(in the rows, 128 means zero)
Known rows, with every step that occurs:
timun-keka-benir: 180, 157, 144, 143, 117, 161, 150, 113, 126, 80, 103, 102, 145, 155, 98, 121, 120, 159, 115, 119, 165, 84, 77, 107, 173, 142, 128, 141, 141, 117, 142, 151, 171, 134, 69, 106, 142, 171, 166
pamelo-benir-keka-lasap-gilid-fele-baluduf: 108, 202, 149, 73, 160, 111, 200, 159, 83, 146, 208, 168, 172, 64, 158, 104, 125, 152, 183, 105, 117, 77, 153, 138, 160, 155, 141, 120, 191, 83, 153, 182, 169, 151, 85, 192, 159, 160, 85
benir-teveg: 99, 114, 170, 130, 130, 115, 106, 124, 137, 144, 128, 122, 89, 106, 110, 119, 115, 142, 134, 128, 128, 90, 85, 124, 134, 153, 147, 103, 130, 143, 133, 178, 153, 112, 127, 149, 113, 127, 93
teveg-benir-keka-lasap: 80, 164, 154, 143, 61, 103, 166, 125, 74, 110, 102, 135, 85, 164, 102, 135, 118, 211, 101, 73, 64, 94, 115, 136, 119, 139, 95, 130, 114, 126, 113, 135, 158, 120, 89, 106, 105, 130, 151
beke-vofe-teveg-benir: 118, 63, 112, 113, 119, 114, 90, 123, 132, 163, 107, 133, 80, 130, 127, 114, 166, 110, 139, 100, 143, 143, 203, 139, 135, 144, 113, 126, 100, 157, 145, 109, 162, 169, 141, 95, 64, 148, 127
gase-vofe-teveg-benir: 143, 59, 125, 127, 114, 121, 88, 129, 148, 148, 117, 132, 68, 121, 102, 102, 166, 103, 134, 107, 132, 156, 184, 151, 162, 136, 112, 122, 74, 154, 145, 130, 147, 148, 144, 110, 71, 121, 104
beke-timun-keka-lasap-gilid-fele: 137, 199, 143, 79, 146, 89, 208, 121, 122, 153, 168, 163, 174, 105, 163, 154, 164, 118, 178, 130, 137, 104, 152, 120, 150, 107, 128, 173, 156, 65, 140, 162, 120, 130, 102, 189, 172, 180, 169
ludedur-lasap-gilid: 133, 169, 144, 69, 182, 119, 192, 150, 88, 107, 97, 126, 199, 79, 154, 159, 140, 135, 187, 132, 175, 146, 148, 91, 173, 76, 159, 119, 172, 78, 134, 158, 61, 118, 110, 121, 133, 107, 103
keka-lasap-vofe-teveg: 108, 110, 81, 88, 127, 165, 137, 107, 138, 135, 118, 137, 141, 128, 104, 151, 176, 112, 157, 132, 161, 160, 148, 118, 138, 131, 145, 134, 114, 122, 83, 122, 117, 139, 104, 140, 116, 123, 123
keka-benir-pamelo: 167, 153, 144, 139, 141, 144, 143, 112, 131, 87, 100, 93, 121, 128, 109, 99, 90, 218, 110, 102, 124, 112, 64, 147, 80, 163, 125, 130, 140, 123, 126, 130, 167, 113, 112, 82, 140, 130, 150
gase-vofe-teveg-benir-pamelo: 155, 88, 129, 149, 127, 126, 85, 111, 148, 133, 100, 124, 72, 119, 113, 99, 115, 181, 117, 97, 105, 156, 133, 165, 92, 151, 121, 138, 83, 158, 137, 116, 158, 116, 152, 86, 104, 114, 135
beke-timun-keka-benir-teveg-vofe: 143, 94, 155, 173, 104, 114, 105, 143, 131, 162, 122, 121, 85, 125, 95, 125, 100, 100, 63, 131, 136, 132, 105, 115, 129, 138, 162, 101, 121, 176, 157, 164, 172, 140, 124, 85, 102, 145, 131
timun-keka-benir-teveg-vofe-lasap-ludedur: 182, 175, 123, 134, 163, 131, 138, 137, 109, 98, 98, 178, 128, 129, 155, 182, 105, 122, 115, 131, 127, 105, 108, 137, 123, 122, 136, 115, 163, 126, 134, 125, 99, 118, 128, 97, 131, 118, 143
benir-keka-lasap-ludedur: 120, 213, 143, 136, 145, 114, 190, 129, 64, 88, 114, 162, 142, 154, 155, 170, 94, 196, 152, 90, 86, 90, 84, 145, 107, 124, 117, 118, 181, 68, 112, 128, 109, 98, 98, 139, 134, 97, 155
gase-vofe-beke-timun-keka: 159, 101, 130, 203, 94, 136, 75, 105, 166, 142, 143, 121, 151, 158, 136, 111, 125, 91, 125, 167, 140, 141, 111, 100, 177, 112, 116, 165, 97, 160, 158, 113, 141, 113, 147, 170, 166, 168, 198
teveg-vofe-beke: 127, 98, 115, 169, 122, 113, 97, 146, 136, 157, 137, 83, 113, 85, 127, 141, 103, 75, 99, 156, 109, 132, 158, 149, 102, 149, 117, 105, 123, 149, 141, 88, 109, 137, 170, 117, 116, 96, 70
gase-vofe-beke-timun-keka-benir: 193, 130, 132, 181, 109, 150, 122, 110, 174, 93, 144, 98, 140, 181, 95, 98, 138, 125, 106, 154, 174, 145, 81, 101, 168, 136, 117, 145, 116, 149, 150, 132, 151, 125, 94, 120, 150, 169, 191
baluduf-fele: 99, 153, 167, 100, 166, 148, 150, 156, 55, 168, 156, 96, 167, 58, 120, 113, 93, 103, 167, 129, 115, 45, 139, 133, 167, 170, 84, 114, 170, 80, 148, 144, 158, 125, 105, 171, 154, 132, 34
keka-lasap: 96, 187, 150, 103, 117, 130, 183, 119, 88, 100, 104, 120, 134, 153, 106, 147, 134, 165, 115, 83, 89, 81, 95, 132, 120, 134, 91, 116, 138, 89, 115, 134, 132, 120, 106, 134, 135, 116, 152
gase-vofe-lasap-ludedur: 172, 177, 122, 111, 181, 139, 136, 146, 112, 72, 116, 175, 152, 131, 167, 147, 124, 119, 160, 136, 124, 123, 120, 153, 132, 116, 121, 114, 155, 94, 130, 109, 71, 116, 156, 136, 144, 92, 118
timun-beke: 135, 115, 162, 150, 108, 110, 142, 129, 121, 144, 119, 110, 182, 119, 133, 103, 119, 108, 114, 153, 122, 147, 89, 109, 149, 128, 110, 142, 147, 97, 108, 110, 140, 148, 122, 93, 158, 155, 139
keka-benir-teveg-vofe-lasap-gilid-fele-baluduf: 143, 199, 130, 62, 185, 115, 181, 179, 106, 164, 204, 168, 161, 44, 140, 114, 138, 110, 150, 135, 143, 87, 175, 133, 158, 164, 151, 102, 198, 100, 170, 184, 155, 164, 98, 169, 158, 164, 78
vofe-teveg: 130, 97, 118, 122, 131, 137, 110, 94, 130, 154, 113, 121, 134, 100, 120, 136, 156, 118, 199, 132, 146, 122, 135, 135, 168, 136, 117, 130, 109, 131, 101, 130, 157, 143, 129, 152, 102, 131, 102
pamelo-benir: 113, 91, 178, 122, 115, 138, 128, 99, 132, 102, 116, 117, 120, 123, 141, 88, 116, 130, 165, 82, 125, 95, 75, 143, 127, 115, 125, 120, 108, 151, 112, 141, 167, 132, 135, 119, 100, 131, 74
benir-pamelo: 135, 139, 148, 136, 141, 133, 119, 117, 114, 114, 94, 108, 127, 103, 135, 107, 78, 200, 130, 103, 96, 101, 87, 152, 81, 151, 128, 134, 137, 119, 124, 122, 158, 107, 145, 112, 142, 118, 132
gilid-lasap-vofe-teveg-benir: 129, 75, 98, 95, 118, 146, 125, 140, 143, 175, 111, 142, 103, 103, 122, 145, 159, 95, 113, 94, 143, 145, 212, 134, 133, 128, 118, 139, 104, 137, 121, 127, 142, 154, 126, 113, 92, 120, 115
pamelo-benir-keka-lasap: 78, 159, 173, 149, 61, 116, 169, 101, 82, 86, 108, 130, 102, 175, 110, 123, 110, 213, 126, 72, 72, 96, 68, 135, 116, 132, 106, 125, 105, 136, 94, 136, 165, 111, 85, 111, 113, 130, 131
keka-lasap-vofe-gase: 94, 124, 81, 65, 151, 159, 118, 139, 127, 108, 153, 110, 131, 167, 124, 124, 133, 137, 113, 145, 126, 117, 157, 132, 102, 87, 137, 138, 133, 74, 109, 128, 103, 144, 139, 150, 141, 107, 109
lasap-vofe-teveg: 120, 86, 83, 91, 135, 163, 117, 116, 146, 150, 123, 136, 148, 103, 116, 137, 165, 98, 178, 146, 178, 159, 157, 119, 151, 131, 162, 137, 118, 125, 87, 126, 123, 149, 121, 146, 110, 125, 98
pamelo-benir-teveg-vofe: 108, 69, 174, 152, 109, 113, 101, 139, 120, 155, 114, 128, 68, 98, 113, 120, 92, 96, 89, 105, 115, 120, 107, 141, 111, 134, 169, 84, 104, 179, 142, 162, 166, 138, 149, 81, 81, 116, 59
timun-keka-benir-pamelo: 178, 154, 142, 159, 129, 152, 130, 97, 129, 85, 90, 103, 127, 144, 110, 112, 85, 218, 102, 107, 128, 107, 56, 134, 104, 157, 132, 149, 129, 131, 134, 132, 176, 104, 102, 82, 156, 152, 181
lasap-gilid-fele-baluduf: 122, 201, 135, 50, 192, 117, 193, 178, 90, 167, 209, 160, 194, 30, 165, 107, 129, 120, 193, 122, 137, 65, 180, 135, 167, 159, 140, 116, 214, 57, 168, 180, 156, 161, 103, 210, 170, 159, 80
benir-teveg-vofe: 112, 88, 158, 146, 120, 111, 107, 156, 105, 166, 112, 125, 80, 88, 109, 132, 89, 99, 83, 119, 114, 112, 127, 136, 117, 145, 165, 84, 124, 153, 149, 158, 154, 142, 148, 95, 91, 115, 72
timun-beke-vofe-teveg-benir-keka-lasap-gilid: 115, 150, 134, 145, 109, 68, 194, 126, 91, 118, 109, 130, 153, 160, 127, 137, 162, 178, 150, 113, 131, 183, 143, 102, 155, 123, 158, 135, 110, 110, 101, 119, 113, 136, 89, 75, 111, 134, 170
gase-vofe: 141, 107, 154, 136, 134, 150, 109, 156, 130, 81, 141, 116, 130, 142, 109, 69, 127, 114, 142, 137, 138, 144, 118, 141, 164, 136, 142, 106, 99, 103, 154, 126, 112, 132, 153, 143, 139, 99, 85

Rows:
141, 109, 112, 163, 102, 154, 86, 107, 155, 151, 131, 132, 175, 141, 145, 143, 126, 84, 119, 171, 160, 149, 130, 78, 160, 88, 126, 174, 132, 157, 150, 116, 116, 106, 128, 162, 169, 173, 200 : ludedur-lasap-vofe-beke-timun-keka
114, 100, 99, 130, 127, 127, 103, 130, 190, 171, 168, 115, 167, 120, 146, 117, 145, 57, 131, 181, 158, 194, 147, 97, 102, 95, 110, 139, 151, 161, 128, 109, 89, 119, 157, 173, 145, 131, 155 : ludedur-lasap-vofe-beke-timun
161, 156, 131, 107, 154, 105, 163, 155, 128, 89, 111, 137, 168, 107, 140, 120, 167, 121, 171, 150, 154, 158, 150, 118, 184, 109, 161, 121, 104, 112, 116, 124, 67, 135, 146, 114, 135, 107, 108 : gase-vofe-lasap-gilid
100, 82, 189, 138, 115, 119, 98, 99, 157, 126, 128, 126, 71, 121, 115, 98, 118, 140, 141, 107, 131, 100, 52, 131, 126, 141, 151, 100, 101, 181, 123, 181, 168, 106, 125, 129, 95, 130, 73 : pamelo-benir-teveg
125, 157, 133, 167, 85, 125, 141, 104, 117, 134, 115, 128, 134, 176, 112, 160, 132, 125, 78, 112, 93, 116, 101, 109, 129, 118, 91, 143, 109, 140, 136, 116, 138, 111, 117, 135, 152, 146, 217 : teveg-vofe-beke-timun-keka-lasap
126, 85, 119, 128, 146, 123, 79, 139, 130, 144, 146, 97, 74, 141, 110, 115, 104, 123, 94, 149, 117, 106, 142, 149, 111, 107, 137, 108, 114, 125, 143, 157, 155, 156, 153, 110, 103, 110, 67 : keka-benir-teveg-vofe-gase
98, 93, 101, 99, 166, 132, 72, 128, 111, 114, 152, 97, 127, 178, 154, 87, 119, 134, 154, 149, 135, 109, 168, 135, 108, 108, 123, 128, 130, 94, 142, 102, 141, 170, 169, 138, 125, 136, 101 : beke-vofe-gase
125, 201, 143, 135, 140, 106, 183, 133, 67, 93, 108, 167, 121, 156, 156, 171, 98, 195, 137, 80, 82, 93, 103, 149, 105, 124, 111, 120, 174, 77, 123, 129, 111, 101, 103, 125, 120, 99, 158 : teveg-benir-keka-lasap-ludedur
144, 78, 124, 153, 121, 114, 85, 105, 138, 148, 94, 121, 93, 133, 130, 102, 116, 174, 106, 107, 113, 171, 133, 148, 77, 157, 118, 146, 100, 160, 129, 94, 169, 131, 146, 57, 108, 145, 165 : timun-beke-vofe-teveg-benir-pamelo
139, 87, 120, 140, 132, 121, 88, 105, 132, 139, 94, 120, 80, 126, 129, 107, 115, 183, 120, 91, 114, 148, 146, 155, 76, 157, 120, 138, 103, 159, 135, 102, 170, 128, 151, 77, 99, 134, 149 : beke-vofe-teveg-benir-pamelo
102, 110, 103, 167, 91, 108, 112, 122, 181, 168, 175, 115, 145, 149, 133, 108, 142, 95, 121, 168, 128, 186, 132, 106, 92, 118, 111, 142, 129, 168, 111, 105, 114, 117, 144, 169, 138, 136, 174 : benir-keka-lasap-vofe-beke-timun
146, 77, 122, 141, 131, 151, 89, 107, 149, 125, 132, 125, 125, 131, 102, 100, 165, 104, 190, 147, 156, 169, 136, 140, 181, 138, 133, 121, 75, 135, 118, 124, 136, 140, 142, 147, 109, 112, 86 : gase-vofe-teveg
150, 133, 130, 112, 118, 153, 98, 148, 139, 79, 109, 149, 129, 132, 121, 98, 151, 106, 132, 155, 125, 136, 138, 142, 161, 127, 109, 118, 92, 150, 122, 99, 97, 137, 163, 118, 140, 119, 92 : gase-vofe-lasap
156, 153, 133, 123, 167, 123, 133, 136, 112, 107, 104, 182, 118, 114, 172, 169, 107, 111, 133, 120, 111, 111, 109, 153, 106, 115, 134, 102, 152, 138, 120, 121, 97, 117, 152, 103, 113, 101, 104 : pamelo-benir-teveg-vofe-lasap-ludedur
147, 94, 134, 209, 88, 121, 65, 105, 159, 174, 134, 126, 130, 141, 132, 137, 112, 86, 106, 162, 132, 129, 112, 96, 159, 116, 126, 157, 107, 183, 156, 127, 156, 113, 143, 153, 148, 173, 195 : benir-teveg-vofe-beke-timun-keka
72, 136, 117, 97, 89, 159, 169, 140, 109, 89, 129, 141, 133, 159, 115, 124, 124, 159, 104, 107, 134, 139, 115, 113, 100, 122, 176, 134, 132, 116, 86, 129, 109, 122, 89, 114, 128, 124, 123 : pamelo-benir-keka-lasap-vofe
139, 101, 122, 170, 133, 134, 81, 141, 171, 107, 163, 81, 120, 128, 113, 96, 132, 92, 130, 175, 130, 163, 134, 150, 134, 151, 111, 110, 96, 137, 148, 85, 82, 116, 170, 153, 143, 86, 71 : gase-vofe-beke
100, 153, 99, 82, 114, 178, 168, 143, 113, 98, 120, 142, 159, 157, 112, 148, 133, 129, 87, 119, 151, 123, 129, 98, 126, 117, 169, 146, 142, 90, 110, 127, 95, 121, 97, 130, 156, 134, 168 : timun-keka-lasap-vofe
107, 116, 82, 97, 147, 165, 110, 150, 155, 123, 146, 100, 158, 95, 136, 151, 131, 81, 117, 182, 166, 170, 166, 112, 103, 116, 134, 126, 158, 130, 123, 95, 41, 113, 142, 139, 147, 100, 79 : ludedur-lasap-vofe-beke
109, 110, 83, 119, 135, 146, 110, 148, 166, 132, 159, 88, 143, 101, 131, 132, 130, 87, 119, 174, 152, 153, 158, 128, 100, 142, 140, 125, 142, 128, 115, 89, 72, 123, 148, 151, 143, 102, 85 : lasap-vofe-beke
92, 140, 144, 156, 63, 112, 145, 120, 92, 105, 109, 137, 77, 180, 89, 123, 136, 199, 112, 87, 80, 133, 122, 139, 136, 144, 102, 125, 85, 140, 115, 131, 152, 118, 95, 106, 101, 122, 143 : gase-vofe-teveg-benir-keka-lasap
125, 104, 124, 170, 113, 96, 99, 111, 184, 180, 165, 99, 148, 121, 147, 101, 144, 75, 144, 166, 125, 155, 127, 120, 110, 118, 83, 136, 135, 166, 130, 107, 132, 124, 167, 183, 136, 136, 159 : vofe-beke-timun
135, 195, 145, 117, 140, 102, 208, 124, 90, 100, 97, 123, 177, 134, 131, 164, 150, 167, 150, 102, 133, 112, 112, 99, 177, 110, 157, 139, 126, 76, 123, 145, 98, 115, 95, 128, 145, 126, 181 : timun-keka-lasap-gilid
111, 132, 82, 130, 118, 157, 124, 133, 155, 118, 147, 99, 142, 136, 117, 157, 137, 103, 92, 163, 138, 146, 142, 118, 107, 139, 133, 140, 127, 130, 116, 86, 70, 109, 129, 144, 155, 109, 131 : timun-keka-lasap-vofe-beke
117, 120, 86, 123, 137, 167, 137, 158, 162, 142, 155, 95, 165, 99, 139, 155, 116, 75, 101, 153, 144, 148, 170, 123, 94, 138, 121, 135, 140, 113, 110, 80, 77, 120, 142, 161, 172, 82, 90 : gilid-lasap-vofe-beke
135, 216, 137, 106, 178, 124, 196, 128, 79, 87, 111, 156, 153, 146, 157, 176, 112, 162, 148, 88, 96, 85, 90, 146, 103, 124, 107, 113, 188, 52, 125, 128, 96, 102, 115, 148, 139, 87, 160 : keka-lasap-ludedur
117, 151, 137, 172, 84, 122, 130, 100, 128, 138, 118, 131, 115, 179, 101, 159, 132, 129, 72, 120, 95, 122, 89, 105, 130, 125, 101, 140, 105, 156, 140, 129, 140, 102, 114, 134, 146, 144, 216 : benir-teveg-vofe-beke-timun-keka-lasap
78, 143, 137, 149, 65, 106, 149, 114, 80, 113, 106, 138, 84, 188, 104, 134, 133, 203, 112, 84, 85, 125, 133, 131, 119, 147, 105, 128, 102, 141, 112, 114, 160, 132, 92, 94, 93, 142, 160 : beke-vofe-teveg-benir-keka-lasap
125, 56, 116, 127, 110, 105, 90, 120, 136, 167, 109, 133, 94, 137, 125, 108, 168, 100, 127, 115, 141, 169, 191, 131, 138, 144, 111, 134, 98, 159, 136, 100, 159, 170, 138, 77, 72, 157, 141 : timun-beke-vofe-teveg-benir
102, 99, 81, 71, 160, 159, 99, 144, 135, 122, 159, 105, 137, 142, 139, 110, 122, 121, 132, 160, 143, 115, 171, 132, 113, 84, 148, 139, 138, 76, 117, 131, 109, 155, 153, 154, 135, 111, 80 : lasap-vofe-gase
149, 112, 113, 178, 94, 157, 104, 117, 160, 164, 136, 130, 180, 144, 150, 145, 115, 80, 108, 152, 146, 131, 132, 85, 157, 106, 116, 177, 119, 144, 139, 109, 140, 112, 131, 177, 185, 162, 205 : gilid-lasap-vofe-beke-timun-keka
115, 94, 101, 148, 118, 114, 100, 126, 196, 177, 176, 105, 156, 123, 144, 103, 148, 60, 130, 177, 149, 181, 142, 108, 100, 113, 114, 142, 141, 160, 121, 104, 108, 127, 162, 180, 142, 134, 161 : lasap-vofe-beke-timun
175, 174, 121, 120, 174, 125, 147, 145, 108, 101, 102, 172, 126, 119, 153, 175, 108, 119, 121, 128, 123, 112, 114, 148, 108, 127, 132, 102, 169, 123, 125, 126, 95, 122, 134, 98, 123, 103, 120 : keka-benir-teveg-vofe-lasap-ludedur
162, 192, 118, 100, 178, 132, 153, 138, 102, 94, 102, 174, 158, 109, 179, 169, 115, 128, 166, 125, 115, 91, 121, 147, 120, 115, 110, 121, 179, 92, 115, 111, 86, 117, 146, 137, 139, 106, 127 : vofe-lasap-ludedur
111, 63, 131, 130, 142, 122, 64, 130, 131, 147, 143, 105, 70, 138, 126, 108, 99, 116, 108, 138, 108, 106, 138, 153, 107, 93, 140, 110, 97, 142, 137, 155, 156, 151, 170, 116, 95, 103, 52 : pamelo-benir-teveg-vofe-gase
120, 71, 98, 75, 124, 145, 106, 136, 141, 162, 108, 146, 94, 100, 117, 141, 168, 96, 126, 111, 157, 162, 206, 126, 138, 110, 128, 133, 117, 149, 131, 135, 117, 145, 122, 102, 75, 133, 110 : ludedur-lasap-vofe-teveg-benir
131, 131, 166, 132, 131, 127, 129, 122, 152, 115, 130, 110, 83, 132, 84, 109, 123, 160, 114, 130, 151, 102, 61, 119, 136, 165, 144, 99, 134, 148, 133, 186, 162, 117, 92, 118, 112, 136, 110 : keka-benir-teveg
162, 158, 131, 112, 151, 92, 171, 154, 123, 117, 99, 133, 142, 92, 128, 151, 154, 122, 134, 141, 152, 147, 142, 116, 160, 119, 174, 105, 120, 141, 114, 142, 93, 140, 124, 77, 112, 119, 109 : keka-benir-teveg-vofe-lasap-gilid
137, 87, 128, 181, 115, 106, 84, 122, 199, 160, 180, 100, 140, 144, 132, 77, 147, 62, 139, 178, 131, 191, 127, 125, 123, 121, 95, 127, 112, 169, 143, 104, 117, 120, 178, 181, 140, 122, 151 : gase-vofe-beke-timun
134, 106, 109, 122, 124, 133, 112, 109, 140, 136, 92, 128, 80, 124, 109, 126, 126, 187, 96, 88, 106, 151, 136, 153, 69, 148, 125, 145, 104, 147, 119, 118, 148, 113, 132, 79, 109, 121, 159 : keka-lasap-vofe-teveg-benir-pamelo
140, 157, 148, 69, 149, 87, 177, 134, 135, 150, 160, 177, 132, 67, 167, 145, 155, 93, 173, 142, 146, 113, 163, 142, 137, 114, 151, 147, 134, 115, 129, 159, 113, 144, 127, 147, 137, 168, 81 : pamelo-benir-teveg-vofe-lasap-gilid-fele
185, 167, 120, 143, 158, 123, 132, 132, 124, 113, 109, 182, 133, 134, 159, 174, 115, 110, 116, 138, 130, 128, 109, 132, 120, 113, 130, 119, 161, 140, 133, 125, 105, 116, 134, 107, 131, 126, 166 : beke-timun-keka-benir-teveg-vofe-lasap-ludedur
84, 122, 84, 87, 130, 152, 113, 138, 117, 108, 155, 115, 122, 176, 126, 120, 120, 161, 116, 149, 116, 120, 153, 132, 105, 87, 142, 143, 127, 84, 104, 131, 114, 142, 128, 144, 135, 112, 104 : benir-keka-lasap-vofe-gase
118, 134, 147, 178, 81, 121, 126, 87, 137, 129, 122, 134, 105, 185, 103, 150, 135, 127, 72, 108, 95, 128, 74, 109, 123, 120, 103, 137, 90, 175, 133, 130, 146, 99, 115, 126, 138, 146, 205 : pamelo-benir-teveg-vofe-beke-timun-keka-lasap
